What can hang from each mark:
detep: gofope
fege: feluz
bita: gusibo rosi
pagup: gofope sumes tize
vapug: pagup sasim
sasim: kuvo rosi
nelim: feluz sasim
rosi: pulu sasim
vapun: tize
detuz: vapug
gofope: detep pagup
sumes: detuz

Every row comes from one small tree of marks. The marks that hang from a mark follow it in brackets, in alphabetical order. Every link used is in the known rows. Which tree was each row made from?
Known rows:
detuz(vapug(sasim)): [9,-17,-2,-1,-6,1,8,4,-9,0,-9,26,-14,-1,-15,-17,10,-9,-13,5,-2,-15,-8,3,-22,12,-2,-8,4,5,-26,-1,0,-14,13,11,-5,5,-24,0,8,-4,1,24,3,-1,12,-3,12,2,-6,14,17,20]
pagup(gofope(detep)): [1,-1,-19,14,8,-5,23,5,-25,1,18,-7,-3,-2,11,-5,9,-7,-14,-22,-21,-10,2,-3,15,0,20,0,11,-6,1,0,3,-6,-18,-16,-23,-6,4,-7,22,-7,8,-10,8,3,1,-7,-12,-4,9,-15,0,12]
fege(feluz): [1,-5,-21,5,-10,10,12,-3,7,3,-6,23,2,8,0,2,6,11,11,0,11,-2,-1,5,11,-26,8,-15,-8,1,1,-12,-2,-8,-3,-7,-13,3,0,1,10,-3,5,2,-6,-20,-10,7,-13,0,-5,12,17,-1]
vapug(pagup sasim): [4,6,10,-3,-11,7,-3,8,-2,12,-9,15,-8,1,-11,4,1,1,-11,0,5,-15,-6,-9,-4,-13,-12,-9,25,-6,-9,-3,5,1,17,-7,26,3,-26,10,20,-14,24,2,-1,-3,16,2,3,7,-1,19,2,30]
vapug(pagup sasim(kuvo rosi)): [-2,-2,13,4,-16,9,8,24,-23,3,-9,20,-16,7,-12,4,0,5,-34,2,7,-33,3,4,-6,-4,-12,2,26,-22,4,-7,26,1,26,24,47,18,-42,18,27,-4,23,14,-10,-13,24,15,8,-8,11,24,-5,44]
pagup(sumes): [-3,-5,-14,-4,-4,1,5,-2,5,12,10,-6,-13,-12,10,-15,2,-5,-18,-11,-7,2,11,1,8,2,-1,-4,-5,-2,-17,6,-4,5,6,15,-15,-1,-15,10,-12,-4,-6,2,17,-3,-26,-17,5,11,14,-21,-1,-6]
nelim(feluz sasim): [-5,8,-2,1,15,17,13,15,13,3,-6,41,14,-3,-25,8,18,19,14,-18,6,-4,-9,-5,-24,-33,18,9,5,2,2,5,-6,-12,17,3,10,21,-21,6,9,2,7,13,4,-28,30,3,-22,11,-9,-5,2,-23]
sumes(detuz(vapug(sasim))): [5,-12,-8,-5,-13,17,21,8,-20,-4,-21,14,5,3,1,-9,8,18,-7,11,0,-24,5,4,-22,2,-5,21,-1,-6,-7,-2,-6,-3,10,6,-4,-3,-9,-4,0,-4,-9,21,5,0,-6,-7,17,9,-7,-7,21,13]
detep(gofope): [25,2,-32,12,5,8,10,-3,-21,2,5,4,-2,-1,6,5,2,-7,4,-12,-16,-7,9,5,21,8,18,-6,3,0,-6,1,11,-1,-3,5,-16,-8,7,-4,8,-8,7,-1,2,2,10,-3,0,4,4,-7,3,0]
sumes(detuz(vapug(pagup sasim(kuvo)))): [3,-16,-9,-5,-24,13,17,13,-32,-4,-27,18,0,11,5,-6,10,17,-14,14,6,-28,6,5,-19,-3,-11,22,3,-19,-12,-7,2,-1,12,13,8,0,-18,-6,6,-6,0,21,6,-5,7,-3,21,10,-2,2,21,20]
gofope(pagup): [19,9,-5,-3,5,-8,7,9,15,-10,6,-1,-1,11,-10,-1,3,-5,4,2,0,-5,-6,8,10,-17,0,-15,6,-5,-16,-2,4,-10,-4,-1,7,1,0,-9,-2,-9,6,-11,11,-3,19,1,-1,-7,-5,-6,10,15]
detuz(vapug(pagup(gofope sumes))): [5,-19,-24,-2,-8,-8,-1,-3,-21,8,-12,23,-17,3,12,-24,12,-7,-26,0,-5,-3,0,-4,7,6,-2,-9,4,-20,-47,-6,8,-6,2,14,-23,1,-8,-11,6,-7,5,9,23,-1,11,-4,12,5,7,9,13,14]
rosi(pulu sasim(kuvo)): [7,-6,-1,-14,-15,11,23,23,-25,-21,-19,-3,-10,-16,8,-9,-5,4,-33,11,-6,-4,7,3,-11,34,-3,10,-3,-16,5,-9,37,-2,0,27,12,34,-84,24,1,16,13,31,-10,2,20,-21,18,-15,9,-4,23,2]
gofope(detep pagup(sumes(detuz) tize)): [15,7,-17,1,-19,-7,33,8,-2,4,34,-21,-9,7,20,-11,18,7,4,-9,-21,-1,2,12,18,-26,10,-4,-9,-15,-22,3,4,-12,-8,-10,-6,3,-3,-18,6,-8,-3,-11,30,1,10,-25,-8,4,9,-27,18,23]
bita(rosi(sasim)): [-4,14,-4,-17,9,6,21,4,1,-3,5,1,4,-10,-2,-9,-4,-1,-15,1,-8,-3,-11,4,3,9,-11,5,21,8,-5,4,6,0,5,24,4,27,-14,-7,-6,20,-1,12,2,12,12,13,-5,-15,5,-3,-8,2]
nelim(sasim(rosi(pulu))): [-4,1,15,-2,8,20,9,10,-3,2,4,24,0,-10,-5,0,-3,21,-14,-2,-7,-4,-6,6,-4,1,2,20,5,-8,2,-1,16,-7,15,21,19,35,-25,22,4,17,-6,21,0,-9,15,4,-8,-5,2,-11,4,3]
pagup(gofope(detep) sumes(detuz) tize): [-10,-7,-35,5,-17,1,35,0,-27,24,25,-27,-14,-14,41,-32,21,19,-20,-26,-33,2,17,5,27,10,14,26,-6,-22,-8,10,-2,-3,-15,-6,-34,-9,0,-6,20,-2,-10,4,32,19,-18,-42,6,16,18,-46,11,9]
detep(gofope(pagup(sumes(detuz) tize))): [33,6,-44,5,-3,6,21,1,-12,7,12,-6,-7,1,14,-10,11,3,4,-12,-22,-5,12,14,35,1,17,-4,-1,-12,-22,4,11,-6,-5,10,-18,-9,4,-11,5,-12,3,-2,22,7,12,-19,6,9,6,-26,14,10]
sumes(detuz(vapug(pagup(gofope(detep)) sasim))): [6,-11,-13,-1,-16,13,25,10,-33,0,-17,15,2,8,10,-6,13,17,-12,5,-5,-26,3,-1,-11,-7,-2,18,8,-17,-14,-6,0,-3,5,-4,-7,-4,-7,-10,12,-11,1,12,11,-1,4,-5,10,8,-2,-4,21,23]
vapun(tize): [-3,-2,-9,5,-8,1,6,-13,13,17,5,11,-9,-4,7,-7,-9,5,-13,7,-1,6,2,4,-21,6,-6,11,0,0,20,-3,-2,1,0,-7,15,8,6,1,3,8,-10,5,0,12,4,13,-3,5,1,-5,15,10]
nelim(feluz sasim(kuvo rosi(pulu))): [-14,-1,-1,5,5,25,24,31,-10,-4,-8,42,7,-5,-18,9,9,24,-15,-9,6,-15,1,12,-24,-16,16,19,1,-22,12,-5,22,-13,23,37,33,44,-49,24,16,16,7,33,-8,-36,42,9,-15,-2,5,-4,2,-7]
sasim(rosi(pulu)): [-2,2,10,2,2,17,6,8,-6,0,2,1,-3,-11,13,4,-17,22,-27,13,-4,-2,10,10,6,14,-2,6,-1,-20,7,-9,31,2,5,22,13,28,-14,23,5,17,-4,16,-10,-1,5,7,-2,-18,9,-3,0,17]
sasim(kuvo rosi(pulu)): [-10,-12,2,7,-12,12,14,24,-31,-10,-3,2,-12,-3,11,2,-14,10,-41,13,1,-17,16,25,0,25,-5,15,-4,-33,14,-14,40,-1,7,48,32,34,-41,25,10,20,-1,28,-18,-10,16,9,11,-18,19,1,1,22]
sumes(detuz(vapug(sasim(kuvo)))): [2,-17,-10,-3,-18,15,24,13,-29,-7,-22,13,0,6,0,-10,10,15,-12,11,2,-29,7,9,-24,5,-6,24,-2,-10,-5,-3,-4,-4,11,14,2,-1,-19,-4,2,-4,-8,25,2,-3,-1,-7,21,8,-4,-5,21,14]
detuz(vapug(pagup(gofope) sasim(kuvo))): [5,-22,-14,4,-14,-5,8,12,-33,1,-18,31,-20,7,-8,-20,14,-14,-30,1,0,-23,-5,3,-11,11,-7,-4,16,-16,-32,-9,11,-13,10,18,4,5,-33,-3,24,-8,16,23,6,-4,28,0,19,3,3,22,16,32]
detuz(vapug(pagup(gofope) sasim)): [9,-16,-11,1,-6,-2,4,4,-20,5,-15,31,-15,4,-7,-19,13,-8,-24,1,-3,-16,-8,-4,-8,6,-5,-9,17,-10,-35,-7,7,-11,9,6,-5,2,-21,-4,20,-11,14,17,10,1,22,-1,13,3,-2,21,17,30]
sasim(rosi): [1,2,10,7,6,10,5,7,-4,-3,6,7,-3,0,1,2,-6,18,-18,3,-3,-10,6,5,4,1,5,7,5,-11,11,-2,20,3,9,18,11,16,7,9,4,11,-5,4,-7,-4,0,18,-8,-19,7,2,-12,17]
sumes(detuz(vapug)): [4,-14,-13,-5,-13,12,16,4,-22,-6,-21,10,7,8,11,-8,8,20,-3,15,1,-16,6,3,-14,1,-4,23,-9,-11,-11,-4,-4,-1,3,7,-12,-4,5,-12,-6,0,-14,16,9,0,-4,-5,14,8,-5,-7,19,4]
bita(gusibo rosi(sasim)): [-7,16,-9,-13,9,1,22,-1,1,2,6,10,-7,-21,-1,-5,-15,-16,-24,-5,-8,11,-14,9,13,2,4,4,38,-2,0,0,-12,12,13,25,-1,30,-4,-23,-8,20,11,12,-2,26,29,34,4,-9,8,-9,-4,1]

Write each row's tree:
[1,-18,-14,-5,-21,-10,-8,-8,-13,13,-9,20,-20,5,16,-25,15,0,-12,8,-2,10,-2,1,1,7,-10,-6,-8,-20,-47,-4,8,-7,6,14,-10,6,-6,-15,4,2,-1,16,22,4,19,-8,16,9,4,17,16,13]
detuz(vapug(pagup(sumes tize)))
[16,7,-14,4,-14,-15,26,5,5,6,41,-18,-14,5,15,-12,17,-6,4,-13,-22,6,-2,12,21,-23,12,-17,-8,-10,-26,4,7,-14,-8,-10,-5,5,-6,-16,9,-8,2,-13,28,1,16,-20,-12,0,11,-18,13,22]
gofope(detep pagup(sumes tize))
[-14,10,-14,-15,-2,5,27,7,-14,-1,-1,5,-12,-28,11,-4,-23,-19,-39,5,-7,11,-8,21,12,20,-2,8,31,-19,0,-9,4,9,10,41,12,45,-38,-7,-6,27,13,29,-10,25,39,24,15,-5,14,-10,7,3]
bita(gusibo rosi(pulu sasim(kuvo)))
[38,6,-43,8,6,4,18,3,-8,1,14,0,-8,1,4,-5,4,-13,-1,-16,-20,-9,9,10,33,-4,19,-19,5,-5,-26,2,12,-5,-3,11,-19,-9,-1,-6,1,-16,9,-8,18,-2,11,-11,0,5,8,-20,9,8]
detep(gofope(pagup(sumes)))
[4,-16,-6,-6,-21,-4,-1,-2,-9,17,-8,24,-23,0,2,-26,15,-2,-19,4,-4,-2,-6,0,-8,8,-12,-9,3,-11,-44,-1,6,-10,16,12,0,7,-27,-3,13,-4,6,23,18,4,17,-12,18,11,2,18,19,26]
detuz(vapug(pagup(sumes tize) sasim))
[-3,0,-13,-9,-18,6,-2,1,-10,13,-11,2,-4,4,22,-1,2,13,-15,3,3,-1,9,-7,15,-16,-13,4,5,-24,-21,-4,4,12,8,6,1,-2,-4,-1,-4,-10,6,-5,20,-5,-7,-6,7,15,12,-5,3,6]
vapug(pagup(sumes(detuz)))
[21,6,-17,3,-6,-10,29,9,3,-4,37,-13,-10,6,6,-3,11,-16,-2,-13,-18,-6,-1,7,16,-33,14,-26,-1,-6,-27,0,5,-10,-6,-8,-9,4,-11,-12,-1,-16,6,-19,25,-12,6,-12,-17,-3,13,-19,10,21]
gofope(detep pagup(sumes))
[3,6,-2,1,-2,4,5,10,-11,15,-7,13,-10,-2,-8,-4,5,-1,-24,-12,-3,-21,-5,-11,7,-5,-5,-5,34,-11,-8,-3,6,-1,8,-9,12,-3,-24,10,31,-18,29,0,3,1,14,-2,4,5,2,9,2,33]
vapug(pagup(gofope) sasim)
[3,-15,-6,-3,-21,17,20,15,-33,-5,-25,20,-1,11,5,-6,8,22,-20,16,4,-31,8,7,-17,-1,-10,24,5,-22,-9,-8,9,0,15,20,12,5,-15,-4,8,-1,-3,23,4,-6,7,3,18,3,1,4,17,26]
sumes(detuz(vapug(pagup sasim(kuvo rosi))))
[3,-19,-23,1,-17,-13,3,-6,-25,14,-1,17,-21,4,20,-27,19,-3,-19,-2,-12,5,-2,-1,10,8,0,-6,-2,-22,-47,-4,11,-10,-2,6,-22,3,-5,-18,15,-2,3,11,26,5,21,-12,10,6,8,10,17,18]
detuz(vapug(pagup(gofope(detep) sumes tize)))
[6,-23,1,5,-11,3,15,15,-23,-7,-9,29,-18,3,-16,-19,9,-7,-28,6,-2,-27,-1,12,-24,17,-2,0,4,-7,-18,-4,14,-13,19,33,10,16,-34,6,13,4,1,32,-4,-7,17,7,15,-8,2,18,11,29]
detuz(vapug(sasim(kuvo rosi)))
[20,0,-19,-9,-4,3,22,13,10,-3,4,1,-9,4,-5,-18,8,0,-12,0,-6,-17,2,10,4,-15,-1,-7,3,-9,-32,0,-2,-8,6,12,-4,-1,-18,-3,-9,-15,-1,2,25,-5,-3,-16,11,6,2,-23,20,19]
gofope(pagup(sumes(detuz(vapug(sasim)))))
[1,-16,-44,6,-6,5,39,5,-35,8,13,-6,-11,-10,29,-26,17,1,-32,-23,-28,-17,16,1,15,1,16,12,1,-17,-23,2,-3,-2,-10,4,-45,-9,-8,-5,7,-12,-7,3,30,0,-26,-26,2,12,19,-40,13,9]
pagup(gofope(detep) sumes(detuz(vapug)))
[-9,0,-10,-11,-26,2,-5,-4,-9,23,-6,-5,-9,3,31,-11,9,22,-8,3,-1,10,8,-3,19,-7,-15,12,-2,-28,-20,0,6,8,5,1,4,0,0,-5,5,-2,2,0,23,7,4,-17,13,17,10,-5,7,9]
vapug(pagup(sumes(detuz) tize))
[-11,-19,-19,-8,-32,5,19,3,-16,20,0,-6,-21,-9,22,-36,18,17,-18,-1,-11,0,14,15,-2,20,-8,27,-17,-17,-19,8,-2,-4,9,23,-6,2,-25,1,3,5,-16,30,23,12,-11,-36,28,21,10,-24,19,7]
pagup(sumes(detuz(vapug(sasim(kuvo)))) tize)
[-7,10,3,1,15,29,17,20,9,3,-5,43,12,-10,-17,11,7,33,-5,-9,2,-5,-2,3,-19,-22,18,13,5,-13,6,-2,16,-11,20,19,19,40,-31,23,12,13,4,25,-3,-29,32,9,-24,-2,-2,-8,2,-10]
nelim(feluz sasim(rosi(pulu)))
[-13,-7,-31,1,-4,-8,12,-4,-6,29,19,-17,-24,-18,24,-41,16,7,-25,-26,-26,13,11,5,32,26,8,14,-1,-16,-14,11,0,-5,-12,6,-29,-6,-6,4,16,2,-6,7,28,23,-13,-38,13,14,15,-35,4,3]
pagup(gofope sumes tize)
[-5,-10,-19,1,-15,1,15,21,-28,16,-4,9,-25,-6,-2,-16,8,-13,-45,-19,-5,-29,7,0,8,3,-7,-1,28,-22,-14,-2,11,1,14,20,16,2,-54,18,27,-19,27,10,11,-7,5,-13,17,13,19,-1,2,33]
vapug(pagup(gofope sumes) sasim(kuvo))
[-13,-8,-35,-2,-11,4,23,0,-16,27,8,-20,-15,-16,35,-39,17,23,-24,-20,-24,3,18,6,28,21,5,32,-4,-23,-8,10,-3,-1,-11,5,-30,-11,0,1,13,0,-12,10,30,24,-23,-41,18,19,13,-47,10,1]
pagup(gofope sumes(detuz) tize)
[2,5,3,-5,-15,23,13,15,-8,17,-5,14,-13,-6,2,-3,-1,22,-36,-1,-1,-27,10,-4,2,-12,-12,6,23,-19,-7,-1,14,10,27,15,23,10,-29,22,12,-10,13,9,8,-8,-9,0,7,5,13,-2,-2,37]
vapug(pagup(sumes(detuz)) sasim(rosi))
[-4,-6,0,-1,-24,18,18,26,-26,10,-8,14,-18,0,2,-4,3,13,-45,-2,3,-37,14,6,-2,-6,-14,12,21,-29,-3,-4,21,8,30,34,36,14,-47,23,16,-7,15,18,4,-14,0,1,16,4,20,0,-2,40]
vapug(pagup(sumes(detuz)) sasim(kuvo rosi))
[-5,2,-10,-3,-13,1,6,5,-6,33,3,3,-24,-11,7,-23,12,6,-28,-18,-13,-7,2,-6,17,6,-7,1,24,-17,-19,5,6,-2,9,-2,6,-1,-31,13,31,-13,22,7,19,13,6,-24,12,15,9,-5,5,31]
vapug(pagup(gofope sumes tize) sasim)
[24,1,-20,2,-12,-2,39,14,-5,-6,26,-5,-8,7,4,-8,15,-8,-8,-10,-19,-20,-1,9,4,-31,11,-16,0,-8,-30,-1,1,-13,0,-4,-10,3,-18,-12,1,-19,2,-7,27,-12,4,-15,-8,2,10,-22,21,29]
gofope(detep pagup(sumes(detuz(vapug(sasim)))))
[0,-15,-24,-8,-14,10,16,0,-11,7,-5,1,-9,-7,17,-21,7,9,-20,0,-6,-8,15,4,-1,2,-3,12,-10,-10,-24,2,-6,5,8,20,-23,-3,-11,1,-16,-6,-16,13,23,-3,-28,-19,16,16,11,-27,12,-4]
pagup(sumes(detuz(vapug)))
[-22,13,-13,-9,5,4,12,-9,2,15,8,0,-4,-28,18,5,-31,-18,-24,8,-4,21,-9,25,23,9,-7,0,27,-19,-7,-10,-11,8,5,27,6,33,-1,-11,-6,20,5,19,-7,27,28,29,7,6,9,-12,3,2]
bita(gusibo rosi(pulu))
[-7,-16,-39,5,-19,-2,35,-1,-33,23,20,-15,-19,-10,40,-40,27,15,-24,-22,-33,0,14,7,21,15,14,23,-10,-23,-22,8,0,-9,-13,-2,-40,-6,-2,-11,20,-1,-12,12,35,18,-12,-41,10,16,16,-40,18,12]
pagup(gofope(detep) sumes(detuz(vapug)) tize)
[-1,-17,-43,-1,-1,8,27,4,-24,11,-3,-2,-11,-12,22,-33,12,7,-37,-16,-18,-15,17,2,15,12,8,17,2,-18,-24,3,-5,0,-6,17,-43,-11,-8,2,0,-11,-10,11,29,5,-30,-26,16,14,15,-41,12,1]
pagup(gofope sumes(detuz(vapug)))
[9,-17,-18,2,-12,-3,12,4,-23,11,-2,25,-22,-2,1,-22,15,-12,-30,-8,-11,-16,-4,-4,-4,2,0,-14,13,-11,-44,-4,7,-10,9,6,-14,3,-28,-3,18,-14,12,14,19,-4,12,-8,9,7,7,10,16,30]
detuz(vapug(pagup(gofope(detep) sumes) sasim))
[5,-21,-5,0,-20,-3,3,10,-26,0,-19,32,-19,9,-10,-14,12,-12,-22,9,6,-20,-6,4,-19,7,-11,-8,10,-13,-33,-9,11,-11,16,21,13,10,-36,-4,16,-6,13,24,3,-8,29,3,19,3,1,30,17,29]
detuz(vapug(pagup sasim(kuvo)))
[-3,-19,-22,-7,-19,12,24,9,-17,6,-6,3,-13,-7,9,-23,9,3,-27,-2,-6,-18,16,9,-8,6,-4,14,-7,-11,-21,2,-4,2,14,27,-11,0,-31,7,-10,-7,-11,22,18,-7,-26,-21,21,17,13,-24,13,4]
pagup(sumes(detuz(vapug(sasim(kuvo)))))
[-5,2,0,-10,-27,11,6,5,-3,29,-4,2,-15,-5,10,-14,9,19,-16,-3,-4,-7,4,-3,4,-4,-17,10,13,-16,-15,4,2,3,20,0,18,1,-30,11,18,-11,12,12,16,7,0,-22,16,22,6,-3,9,27]
vapug(pagup(sumes(detuz) tize) sasim)
[2,-15,-40,6,-7,8,44,9,-33,11,13,-4,-14,-13,21,-27,17,-1,-36,-25,-29,-23,14,0,10,2,16,11,6,-13,-22,4,-4,-4,-4,2,-40,-9,-18,0,11,-16,-3,7,28,0,-27,-28,4,13,18,-39,14,15]
pagup(gofope(detep) sumes(detuz(vapug(sasim))))
[1,-16,-7,-3,-19,22,26,16,-31,-7,-22,13,0,0,8,-8,2,23,-22,17,-1,-29,10,12,-22,13,-7,27,-3,-19,-4,-8,9,-4,12,22,7,10,-26,6,4,3,-9,33,-1,-3,0,-6,21,4,0,-7,22,20]
sumes(detuz(vapug(sasim(kuvo rosi(pulu)))))
